What can hang from each mark
Z: E L S
X: T
Y: S
T: S X
S: L P T Y
E: L N T Z
N: R S
R: N P S
L: E S Z
P: R S

Each row was made from one small tree. Brackets hold a mark, then the marks that hang from it, in alphabetical order. Every link used is in the known rows. Write each row's tree.
In the rows, 128 means zero.
Known rows
{T {S Y}}: [100 144  76 146 116 130 156  98 146 124 134 146 122 140 130  85 149 109
 129 129 133 156 156 101 111 114 159 121 147 123 106 135 119 155 122 120
 130 144 135 119 119 126 104 115 100 100 125]
{Y {S {L {E Z}} P}}: [145 111 129 182  93  74 143 183 103 182 120 116 159  90  87  69 137 106
  93  88 141 189 134  81 127 124 134 114 122 161 108 116 137 106 152  91
  81 110  82 142 154 129 169 146  79 154 140]
{Z {S {P R} T}}: [157 150 132 126 108 146  49 138 126 129 130 132 136 116 152  77 105 151
 144 108 123  94 117 108 131 113 157 117  86 147 143  96 128 165 173 109
 104  93 140 104 148 131 139  73 112 114 125]
{E {T S}}: [128 131  88 130 103 100 121 107 145 136 104 132 116 134 143 117 136  72
 129 109 128 151 155  99 101  93 133 129 104 125 100 136 133 145 144 117
 147 130 138 129 127 121  93 114 101 102 114]
{P {S Y}}: [110 121  89 137  92 133 136 142 147 131 145 160 160 121 130  97 144 128
 148 124 132 182 138 110 120 116 126 127 117 147 124 157 102 119  74 132
 113 126 129 113 110 129 137 120 106 108 121]
{E L N T}: [125 124  99 149  99  81 114 104 121 145 113 116 143 129 139 124 133 106
 117  94 173 160 137 133  99  98  86 147  63 143 118 174 132 136 106 133
 145 117 151 142  90 126  93 139  84  94  99]
{R P S}: [149  94 154 114 129 128 143 116 134 144 142 118 152 133 127 117 119 100
 107 123 117 117 103  89 153 157 135 145 145 126 131 117 157 137 165 124
 106 113 146 144 117 130 122 116 154 150 107]
{L {E N}}: [139 118 126 166 118  98 122 117 132 159 164  99 127 124 160 104 117 128
 108 123 171 149 132  86 136 115 109 127 139 149 135 144 117 112 116 108
 109 138 111 124 138 131 137 124 107  79 120]
{P R S}: [147 107 121 131  64 137 107 167 149 161 134 138 152 119 153 110 124 130
 145 134 125 133 110 103 135 117 124 132  87 121 121 125 106 110 102 137
 127 108 121 134 132 147 172  95 127 111 135]
{R N {S L P {T X}}}: [172 128 130 146 161 116  80  65 108 162 101 116 111 150  45  38 116 104
 103  97 107 161 101 110 151 142 180 102  80 169 133 107 136 168 166 127
 109  92 158 134 129 128 150 110 116 141 114]
{R {N {S T}} P}: [132 113 151 152 183 115  94 133 147 125  83 109 106 164 102 106 118 104
  96 122 109 153 109  97 155 133 160 152 137 118 134 112 176 165 147 127
 112 123 162 120 117 130 142 113 176 127 121]
{X {T {S {L Z} Y}}}: [106 154  92 163  93  90 151  80 122 142 151 158 149 121  96  91 163  88
 107 117 107 170 141  67 114 135 150 124 153 126  95 123  92 145 129 100
 120 150 179 126 147 101 122  95 133  97 128]
{N R {S L P T}}: [156 168  96 187 114 146  65 151 100 104  82 144 142 100  91  78 129 113
 100  79  96 174 105  81 150 159 169 130 106 148 108 121 147 157 156 120
 132 122 168 118 137 115 122 116 132 165 144]
{N R S}: [125 126 108 152 122 148  98 144 123 126  95 133 138 134 142 136 125 101
 106 124 110 147 105 106 140 142 128 158 131  98 111 126 128 112 131 134
 138 148 165 119 115 139 107 132 144 160 143]
{L {Z E S}}: [113 109 144  97 131 114  96 104 122 144 156 128 137 178 174 135  88 129
 139 127 138 105 105 135 128 126 124 171 158 112 138  84  96 105 139 128
 109 152 185 105 124 130 138  75 140 116 112]
{P R {S {L E}}}: [168  97 126 158  58 117 148 182 144 184 170 144 167 113 143  81 125 107
 128 122 130 173 122  62 143 107 144 119 117 135 119 121  88  95 104 116
 122 125 103 134 152 133 200  69 116  89 126]
{Z {E {N R}} L}: [124 132 114 143  99 128  67 107  96 154 128 119 105 188 168 111  80 120
 107 143 166 142  69 154 141 154  84 169 152 145 131 107 106  88  98 146
 124 184 158 133 105 145  90 102 131 141 127]
{N S}: [119 129 120 143 143 132 114 136 139 136 110 125 138 136 131 150 136 116
 116 120 117 136 120 105 128 130 133 151 116 107 127 122 145 137 139 131
 137 146 147 118 116 122 123 141 139 132 140]
{L {Z {E T} {S P Y}}}: [ 87 131  97 101 127  88  61 116 114 133 153 123 158 142 151 104 105 120
 139  90 143 156 144  88 126  93 119 167 117 142 122 122 105 105 147 102
  98 123 187  97 106 100 106  77  92  91  95]
{Y {S L P T}}: [165 159 124 171 122 110 130 148 110 141 106 140 125  88  86  69 136 130
 117  85 105 161 136 128 129 139 182  97  83 180 111 135 152 169 163 112
 117  92 120 131 157 122 142 136 110 161 121]
{E {L {Z S}}}: [117 109 139 112 112 107 134 116 132 127 152 150 174 145 152 124 115 124
 135 111 156 115 110 135  98 121 121 164 125 104 136 117 109 142 130 132
 117 135 181 135 112 138 129  88 120 128 114]
{E L {T X}}: [124 125 101 112 127  92 137  68 124 160  83 126 117 152 115 117 149  87
 126  99 154 163 158 139  93  91 109 147  65 125 115 174 106 101 122 141
 156 104 155 143 101 142 113 117  89 123  92]
{L S}: [144 126 129 135 150 104 139 133 132 165 121 129 155 119 137 106 126 119
 115 132 136 135 118 136 125 147 126 122 125 151 120 134 126 130 118 128
 122 132 110 127 153 139 118 123 135 154 114]
{P {R {N {S T}}}}: [137 126 130 146 166 130  38 147 141 141  91 102 110 150 113 116 114 120
 108 134 103 126 104 101 142 108 164 146 105  93 130  89 153 164 142 128
 132 112 143 106 126 148 161 109 151  89 134]
{N R {S P}}: [137 143 103 172 113 143  76 158 119 125  88 127 155 108 127 111 124 110
 104 105 118 157 101  85 153 143 130 145 104 124 116 132 146 117 150 127
 131 138 157 134 126 124 101 132 127 176 164]
{P {R N {S L T Y}}}: [138 116 114 133 156 131  78 119 120 140 153 122 135 137  67  63 122 122
 108 124  92 151 111  91 145 119 192 124 127 129 113  93 134 188 137 118
 106  92 139 102 114 139 167 100 124  75  98]
{S Y}: [ 94 138 104 131 136 129 137 124 130 119 147 137 134 123 117 108 145 137
 130 129 131 152 147 116 126 121 134 126 140 130 120 145 117 128 112 120
 117 126 126 111 112 126 116 131 112 106 118]
{T S X}: [130 135  97 132 116 119 154  56 147 172  97 124  82 169 135  81 149  94
 123 127 137 144 141 115 113 128 152 118 113 122 108 129 103 128 137 136
 141 141 147 135 130 147 121 113 115 131 127]
{T X}: [126 127 123 122 137 124 141  82 125 157 106 119  90 156 121 108 143 119
 124 128 130 142 133 134 125 136 126 129 105 128 124 139 101 106 131 137
 132 122 141 127 125 146 140 122 125 137 120]
{P R {S T}}: [161 131 113 129  84 149  68 154 146 138 110 143 136 109 147  99 123 139
 152 117 115 130 115 105 134 120 142 126  91 140 128 120 117 138 106 127
 130  96 125 112 141 159 169  85 131  94 114]
{P {S {T X} Y}}: [119 151  79 120 119 142 115  83 145 143 102 157 103 136 114  66 155 131
 153 107 130 186 147 112 113 128 142 121  99 164 125 166  84 126  82 132
 113  97 148  94 116 155 141 104 107 100  94]
{R N {P {S T}}}: [155  97 144 144 125 115 111 147 154 126  98 140 120 151 112  71 109 105
 121 125 118 178 109 127 148 129 147 128 119 157 136 130 148 144 101 133
  97 108 139 133 124 140 170  88 161 125 112]
{P {R N} {S {T X} Y}}: [125 120  93 132 124 128  82 108 150 163 101 128  93 157 105  49 136 131
 132 136 127 182 132 113 130 106 155 123  84 138 118 140  80 123  81 139
 110  90 139 100 115 173 190  81 125  75 102]
{Y {S {L E} P}}: [165 119 134 186 111  82 175 167 119 178 147 120 151  92 114  75 124 110
  99 101 129 179 146  94 137 116 165 102 115 167 116 138 136 114 160 103
 103 118  85 150 169 115 158 129  90 148 134]
{R N S}: [148  85 140 121 167 119 104 109 131 153 135 114 141 154 100 119  97 100
 104 141 117 126  93 137 141 117 142 133 128 122 141  98 154 155 132 135
 104 125 135 130 116 135 131 132 132 127 124]

Write each row's tree
[130 142 125  93 150 149  90  41 118 164  97 130  71 206 158  95 101 127
 148 120 140 114 125 168 115 119 154 148 120 138 151 105  92 120 136 139
 117 128 183  77 127 144 134  75 120 121  95]	{Z E {S {T X}}}
[121 164  88 122 187 111 124  62 130 165  94 132 107 134 104  56 155 128
 118 118 130 161 154 127 117 148 149 116 121 169 115 160  93 138 116 121
 112 102 125  91 143 163 120 113 121 130  77]	{L {S {T X} Y}}
[136 106 136 137 171 115 137 106 125 123 150 133 132 153  53  53 125  98
  96 117  99 177 115  91 155 140 190 128 160 146 119 113 153 184 143 117
  84 105 157 116 108 122 147 100 149 115  87]	{R N P {S L T Y}}
[164  80 149 134 131 120 111 140 122 174 158 113 144 156  85  91 110 105
  99 141  98 133  86 105 151 126 170 131 113 108 118  78 131 158 153 134
 116 117 137 138 118 136 177 105 137 110 128]	{P {R N {S L}}}
[140 163 121 166 138 106  58 146 116 109 110 129 157  93  81  96 141 126
 112  64 103 152 110  45 151 158 159 143 108 139 114 104 149 173 174 105
 130 113 180 123 145 107 146 115 142 129 130]	{N {S {L Z} P T}}
[154  97 142 154  64 117 184 167 141 150 144 166 160 134 117  79 139  94
 126 112 116 191 109 101 148 156 144 131 116 153 113 140 110 117 111 135
 111 129 147 149 124 114 174  96 153 150 124]	{R {P {S L}}}
[101 151  75 170 122 146  84 149 117 115 107 132 159 102 115  92 139 120
 108 106 120 181 123  74 148 137 138 146 115 124 109 148 135 121 135 119
 121 138 157 117 108 124  91 136 115 156 150]	{N R {S P Y}}
[143 170 107 195 118 126  42 113 105 154  99 104 126 146 118  83 123 140
 109  73 133 159  95  99 157 146 154 140  86 173 132 112 152 159 145 120
 136 142 186 107 127 101 121 125 118 108 134]	{Z {E {N {S L P T}}}}
[ 73 115  85 111  97  91 129 101  98 165 125 152 113 170  92  71 160  82
 128  89 132 211 155 107  78 106 115 147  98 131  98 132  56 119 130 113
  82 111 169  82  78 133 127 114  75 117  86]	{E {T X} {Z {S L Y}}}
[146 120 120 184 107  56  74 144 113 199 122  81 176  96 129  56 121 123
  83  90 187 175 109  74 136 143  72 114 113 188 123 132 135 109 123  90
  77 125  83 133 160 141 128 136  88 130 125]	{L {E N Z} {S P}}
[161 107 135 127 102 137 120 138 117 170 163 124 157 127 108 109 126 113
 112 121 100 113  94  83 144 141 160 131 118 113 110  91 123 146 161 125
 130 111 142 132 125 132 159 105 133 118 122]	{P {R {S L}}}
[147 135 135 141 143  69  97 144 128 153 128 114 189  85 120  84 123 128
 107 104 136 135 108  89 148 168 114 124 116 158 112 128 131 127 152 108
 110 116 136 149 164 130 134 115 136 161 121]	{L {S P} Z}
[122 175  89 152 135 127 114  79 108 131 111 138  99 119  63  31 167 136
 125  84 118 187 154  90 133 140 171 102 100 180 109 154 102 148 143 113
 116  93 148 111 130 121 140 109  98 123 106]	{S L P {T X} Y}
[135 145 126 105 144 143 110  61 124 145 107 141  83 170 141  90 119 122
 142 112 130 120 132 149 105 122 152 130 103 141 143 116  90 148 144 129
 107 111 167  83 131 149 126  91 119 129  98]	{Z {S {T X}}}
[127 107 134 115 187 125 105 102 137 118 132 117 126 149  78  78 116 112
 102 125 108 152 117  91 153 132 168 136 159 139 134 120 165 176 142 119
  82  94 146 114 104 136 130 108 149 106  88]	{R N P {S T Y}}
[ 83 136 112 104 130 139 124 128 127 117 186 171 144 167 153 103 107 123
 140 142 144 136 110 131  90 110 119 146 152 137 152  99  93 150 125 131
  90 163 140 104  97 123  81  93 108 119 119]	{Z L {S Y}}
[126 122 126 117 147 112 128 108 119 102 171 138 154 110  73  79 146 113
 107  89  99 149 120  35 158 180 169 149 179 134 101 115 133 174 165 103
  93  93 184 118 113 126 148  91 159 106  69]	{R P {S {L Z} T Y}}
[143 160  93 143 139 144  90 109 110 114 147 143 164  95  64  58 137 133
 123  81 105 157 123  73 142 140 180 106 112 176 123 123 152 187 160 103
 105  92 145 113 124 105 111 119  93 116 105]	{R {S L P T Y}}
[ 95 146 101 110 174 112 113 112 123 168 138 141 156 177 146  92 104 120
 120 145 152 149 103 148 119 140 112 150 170 160 134 112 114 107  95 134
 116 174 118 118 125 131  88  93 124 129 104]	{Z E {L {S Y}}}
[132 110 113 156 146 113 117 127 116 144 160 129 169 131  49  51 121 107
  99 110 110 184 110  92 148 126 172 110 113 159 124 115 145 171 138 120
  94 115 143 137 108 102 134 127 101 124 132]	{R N {S L P Y}}
[119 145  83 133 113 147 105 130 144 107 122 168 141 109 121  88 141 139
 154 108 125 177 139 107 118 118 143 119 118 164 130 155 116 149  84 122
 112 102 129  93 125 136 135 107 109  91 103]	{P {S T Y}}
[117 106 113 158 129  52  70 133 135 157 144  84 148 115 163 151 127  89
  92  86 153 165 137  19 133 104  82 175 119 109 112 140 122 109 147  92
 118 129 161 115 121 126 129 126 119  56  98]	{L {E {N S} T} Z}
[125 122 116 111 142  86 103 144 130 139 150 124 137 134 153 127 103  78
 121 117 149 160 141  77 104  81  87 143 145 139 139 124 126  97 136 106
 115 140  96 137 129 117 101  90 100  92 101]	{Z {L {E T}}}
[116 169  97 141 135 102  95  79 105 119 125 133 111 109  55  39 168 139
 120  75 118 186 149  61 140 161 164 120 117 162  97 141  91 142 153 103
 114  88 177 114 130 126 155 101 118 113  97]	{S {L Z} P {T X} Y}
[168  98 154 124 170 112 138  59 121 165 110 116  90 184  54  51 124  84
  90 113 101 168  99 110 158 160 184 128 126 144 119 104 133 159 162 134
  97  97 171 132 114 141 173  94 163 141  86]	{R N P {S L {T X}}}
[118 126 108 143 172  91 155 129 141 169 158 123 168 107 141  79 133 113
 103 132 156 170 156  88 127 117 130 122 171 156 120 153 113 108 108 102
  98 130  79 111 156 136 125 104 106 105  97]	{L E {S Y}}
[136 128 119 128  98 104  96 129 104 161 135 137 149 163 137  91  96 100
 138  87 129 163 126 134 124  93 144 141  81 162 129 110 117 117 156 121
 118 137 175 115 118  80 116  81  87 126 117]	{Z {E T} {S L P}}
[174 110 141 159  91 114 163 150 143 142 143 154 148 114 125  56 126  97
 122  98 131 194 134  56 153 137 162 117 150 174 128 139 127 119 115 108
  98 118 119 128 153 121 186  62 142 108  98]	{R {P {S {L E} T}}}
[130 118 106 104 183 131  61  62 134 167 118 102  89 163  85  66 126 123
 112 134 110 132 121  98 139 115 169 130 112 116 121 111 111 154 139 127
 108  83 145  96 106 171 160  99 122  80  91]	{P {R N {S {T X} Y}}}
[ 96 123 117 112 139 124 140 127 136 132 205 159 150 164 169  95  95 114
 132 138 162 147 131  93  92  89 117 144 186 139 161 104  90 119 124 110
  78 164 109 102 118 123 100  70  94  93 110]	{Z {L E} {S Y}}
[143 105 127 147  70  99 143 160 132 136 153 160 171 113 112  99 136 110
 133 103 114 176 107  95 138 155 129 136 120 138 105 124  94 121 104 129
 119 132 165 140 134 126 183  99 139 125 120]	{P {S {L Z}}}
[113 133  97 147 121  54 111 153 115 127 177 120 175  75  91  72 145  99
 106  76 140 211 175   4 140 100 126 132 138 152  97 152 109  98 152  73
 110 104 132 128 132  93 143  95  87  71  95]	{S {L {E T} Z} P Y}
[124 126 113 142  98 103 144 148 138 107 157 168 157 110  92  56 155 119
 129  91 111 205 131  49 149 169 158 140 153 157  98 146  99 142 108 111
  94 100 175 119 122 131 181  74 163 109  84]	{R {P {S {L Z} T Y}}}
[130 129 127 150 185 128  61 127 141 120  81 117 108 154 101 120 116 114
 108 122 108 144 110 126 131 112 158 139 117 116 140 108 164 174 131 129
 128 127 153 104 123 133 133 128 145 111 130]	{R {N {S T}}}
[128 101 139 148 149 120  80 163 144 163 109  98 127 161 124 131 117 114
 106 147 109 132 101 106 143 104 146 153 104  79 125  93 140 140 137 137
 131 136 138 124 113 142 159 117 151 105 151]	{P {R {N S}}}
[156 160 121 126 171  80  75  75 122 162  82 109 135 104 102  58 137 131
 106  86 135 144 122  95 142 176 131 121  95 174 113 135 113 130 159 110
 113  89 150 124 173 155 142  96 138 156  93]	{L {S P {T X}} Z}
[114 163  91 126 178 118 108  82 127 152  90 136 162 146 125  76 127 142
 129 113 162 147 132 162 112 123 148 146 140 167 131 150 142 135  81 133
 139 128 135 105 139 140 106  90 102 108  80]	{Z {E {L {S T Y}}}}
[171 122 133 132 172 128  44 104 124 127 104 111 143 123  80  83  95 124
 111 105 117 126  96 114 149 119 159 113  98 163 151  97 182 181 160 119
 102  95 133 131 137 126 122 119 117 127 122]	{R N {S P T}}
[132 115 109 116 146  83 132  84 131 180 114 102  98 139 138 113 133  83
 116 112 145 172 177  80 117  86 108 137 112 130 118 160  99  68 139 111
 125 109 115 121 131 140 133 106  94  96  90]	{L {E {T X}}}
[113 149 103 141 108 131  86 151 131 133 145 114 148  95 118  80 142 157
 130 119 131 136 136  73 145 118 142 119 106 134 113 133 119 128 143 113
 120 103 114 131 124 125 133 113 104 101 137]	{S {P R} Y}
[108 159  72 152 117 118 136  61 140 151 106 130  99 144 115  37 161 106
 123 108 145 178 155  78 120 124 160 106  97 149 102 151 104 138 147 122
 129 125 146 134 127 131 107 111  85 124 132]	{T {S P Y} X}
[ 95 159 100  92 160 147 103  61 124 124 143 167  88 186 138  74 120 126
 146 124 142 142 123 128  83 122 136 139 132 153 151 112  73 150 131 128
  93 135 157  80 104 152  94  73 109 115  88]	{Z L {S {T X} Y}}
[158 166 120 161 117 128  96 133 106 111 116 140 134  97  80  67 133 139
 122  84 113 151 129 102 141 146 166  98 106 178 126 123 144 169 152 113
 125 104 134 128 148 103 138 114 113 133 128]	{S L P T}
[ 95 142  94 146 207 123  82  73 139 138  78 117  79 178  83  86 146 116
 107 122 114 184 139 113 123 112 166 141 117 120 126 135 118 152 121 133
 117 117 161  86 102 148 137 128 127  98 111]	{R {N {S {T X} Y}}}
[139 144 119 160 185 121  47  86 133 151  57 103  92 157  84  77 129 114
 102 101 119 166 115 110 140 120 157 126  70 141 138 123 149 153 155 129
 125 112 164 119 125 135 138 128 130 135 140]	{R {N {S P {T X}}}}
